Every row comes from one small tree of marks. The marks that hang from a mark follow it in brackets, in the order of their numbers. Every link used is in the known rows. Which tree was each row made from?
(in the rows, 128 means zero)
Known rows:
K202{K564{K741 K807} K626{K124 K543}}: [ 98 106 119 147 103 163 131 155  94  70 144 129 143  46 142 122 134  80
 141]
K543{K564{K673 K807 K994}}: [128 118  80 117  69  81 130 140 137 132 113 114 143 129 139 107 135  98
  84]
K543{K564{K673 K741 K994{K626{K202}}}}: [145 135  96 133  69  76  99 154 120 118 123  71 136 146 127 136 100 118
 116]
K543{K564{K673 K741 K807 K994{K626{K124}}}}: [151 139  91 149  43  74 108 145 122  95 151  86 155 136  88 100 119  92
 118]
K791{K564{K673 K741 K807 K994} K626}: [137 150 132 143  45 106 103 110 160  81 110 108  90 116 128 112 130  96
  90]
K626{K543 K741}: [ 63  46  87 126 186 117 162 149 148 152 126 150 115  84 161 146 121 135
 102]
K791{K564{K741 K807 K994} K626}: [131 154 139 136  82 123 113 101 167  54 114 133  82  90 118 128 120  98
  98]
K791{K564{K673 K741 K807}}: [133 112  97 155  60 115 136 107 115  72 125 120 127 106 126 111 133 110
 131]
K564{K673 K807 K994}: [119 101  86 145  70 110 124 128 149 135 103 124 135 116 131 129 132 120
  91]
K791{K564{K673} K626}: [124  97  98 135 118 117 131  99 166 132  84 150  84 108 175 152 108 118
  84]
K124{K564}: [106  77  79 137 161 132 160  89 147  93  98 200 141  76 158 155 110 146
 101]
K202{K564 K626{K124 K543 K741 K807}}: [ 66  67 112 124 196 138 139 206 172 174 154 147 144  61 188 146 116 124
 112]
K564{K673 K741}: [116  85  85 149  83 124 135 120 117 106  95 108 128 106 127 131 122 122
  91]
K202{K564{K673 K807}}: [133 114  74 138  79 153 132 122 117 125 111 160 140  98 161 136 135  98
 116]
K994{K626}: [121  82  66 148 136 141 134  92 127 113 108 172 119  83 126 183  79 134
 117]
K543{K564{K673 K741 K807 K994}}: [135 137  95 124  40  82 122 143 119  88 121  83 144 128 113  87 141  90
  86]
K124{K564{K741}}: [112  95  96 143 132 135 152  90 129  51 107 172 140  74 133 134 117 132
 105]
K543{K564}: [115  86  69 108 147 107 158 121 126 115  98 150 125  94 153 144 108 113
  84]
K791{K564{K741 K994{K626}}}: [122 148 113 140  97 115 122 107 168  65 115 143 111  93  90 157  84 138
 120]
K564{K994}: [ 97  97  94 126 131 122 136 129 179 127  81 151 118  90 129 162 109 141
  75]
K994{K626{K124 K202{K564{K673}} K543 K807}}: [ 96  83  84 141 159 110 119 184 142 215 163 111 135 115 183 167 100 139
 167]

Write each row's tree:
[139 135  77 123  94  99 125 115 128  97 134 147 135 106 112 139  97 102
 115] => K543{K564{K807 K994{K626}}}
[124 151  88 125 114 155 118 123 169 118 104 180 127  87 129 182  87 128
 106] => K202{K564{K994{K626}}}
[ 72  29 107 145 213  96 148 190 161 176 141 126 126  99 173 163 127 146
 137] => K626{K124 K202 K543 K741}
[139 121  99 176  42 105  98 132 135 100 142  97 147 124  81 121 116 115
 128] => K564{K673 K741 K807 K994{K626{K124}}}
[104 107 100 164  63  92 116 146 124 119 161  83 134 117  88 111 121 107
 141] => K564{K673 K741 K807 K994{K626{K124 K543}}}
[101 117 108 120  46  85 125 158  90  90 133  63 143 100 138  79 139  72
  93] => K202{K626{K543{K564{K673 K741 K807 K994}}}}
[105 120  98 146 104 109 112 183 166 169 173 139 149 120 138 124 131 107
 142] => K202{K564{K673 K807 K994{K626{K124 K543 K741}}}}
[131 140 104 117  77  99 130 133 122  62 124 108 133 103 104 103 131  90
  92] => K543{K564{K741 K807 K994}}
[115  66  82 161 167 122 129 139 164 137 137 170 138  98 124 172  94 140
 123] => K994{K626{K124 K741}}
[120 126 112 149 136 105 106 132 162 101 148 132 142 102 131 162  87 164
 140] => K124{K564{K741 K994{K626{K202 K807}}}}
[105 113 120 148 129 109 138 131 186  69 111 153 152  89 109 130 124 145
  95] => K626{K124{K564{K741 K994}}}
[ 79  70 104 137 142 134 133 197 150 167 129 138 152  85 190 135 133 111
 104] => K202{K564{K673} K626{K124 K543 K741}}
[132  92  92 155 156 116  99 199 175 208 162 127 155 132 182 172 103 149
 150] => K994{K626{K124 K202{K564{K673}} K741 K807}}
[111 119 103 142  80 105 131 118 162  87  99 135 149 112 129 114 129 141
  80] => K124{K564{K673 K741 K994}}
[115  99 129 148  97 101 118 125 104 109 141  86  77 111 175 122 134  96
 150] => K791{K564{K673 K741 K807} K626{K202 K543}}
[129 119 110 135 125 161 122 145 121  90 105 137 126  85 156 167 120 120
 128] => K626{K202{K564{K741}}}
[126 119 101 152  39 113 115 130 131  93 112  94 136 114 106 110 138 109
  93] => K564{K673 K741 K807 K994}
[102  83 106 152 142  83 134 164 218 151 121 161 168 125 151 125 136 157
  81] => K626{K124{K564{K673 K994}} K741}
[131 107  84 158  78 107 105 138 158 140 143 135 143 127 123 137 113 125
 113] => K564{K673 K807 K994{K626{K741}}}
[ 92  96 125 162  72  99 126 148 128  79 146 112 168  84 135  87 144 110
 120] => K202{K626{K124{K564{K673 K741 K807 K994}} K543}}
[100  42 105 150 210  98 128 197 188 192 144 122 139 110 173 168 114 165
 126] => K626{K124 K202 K741 K807}
[126 115 102 154  86  94  88 161 150 153 136  69 130 133 127 156  93 152
 122] => K564{K673 K741 K994{K626{K202 K807}}}
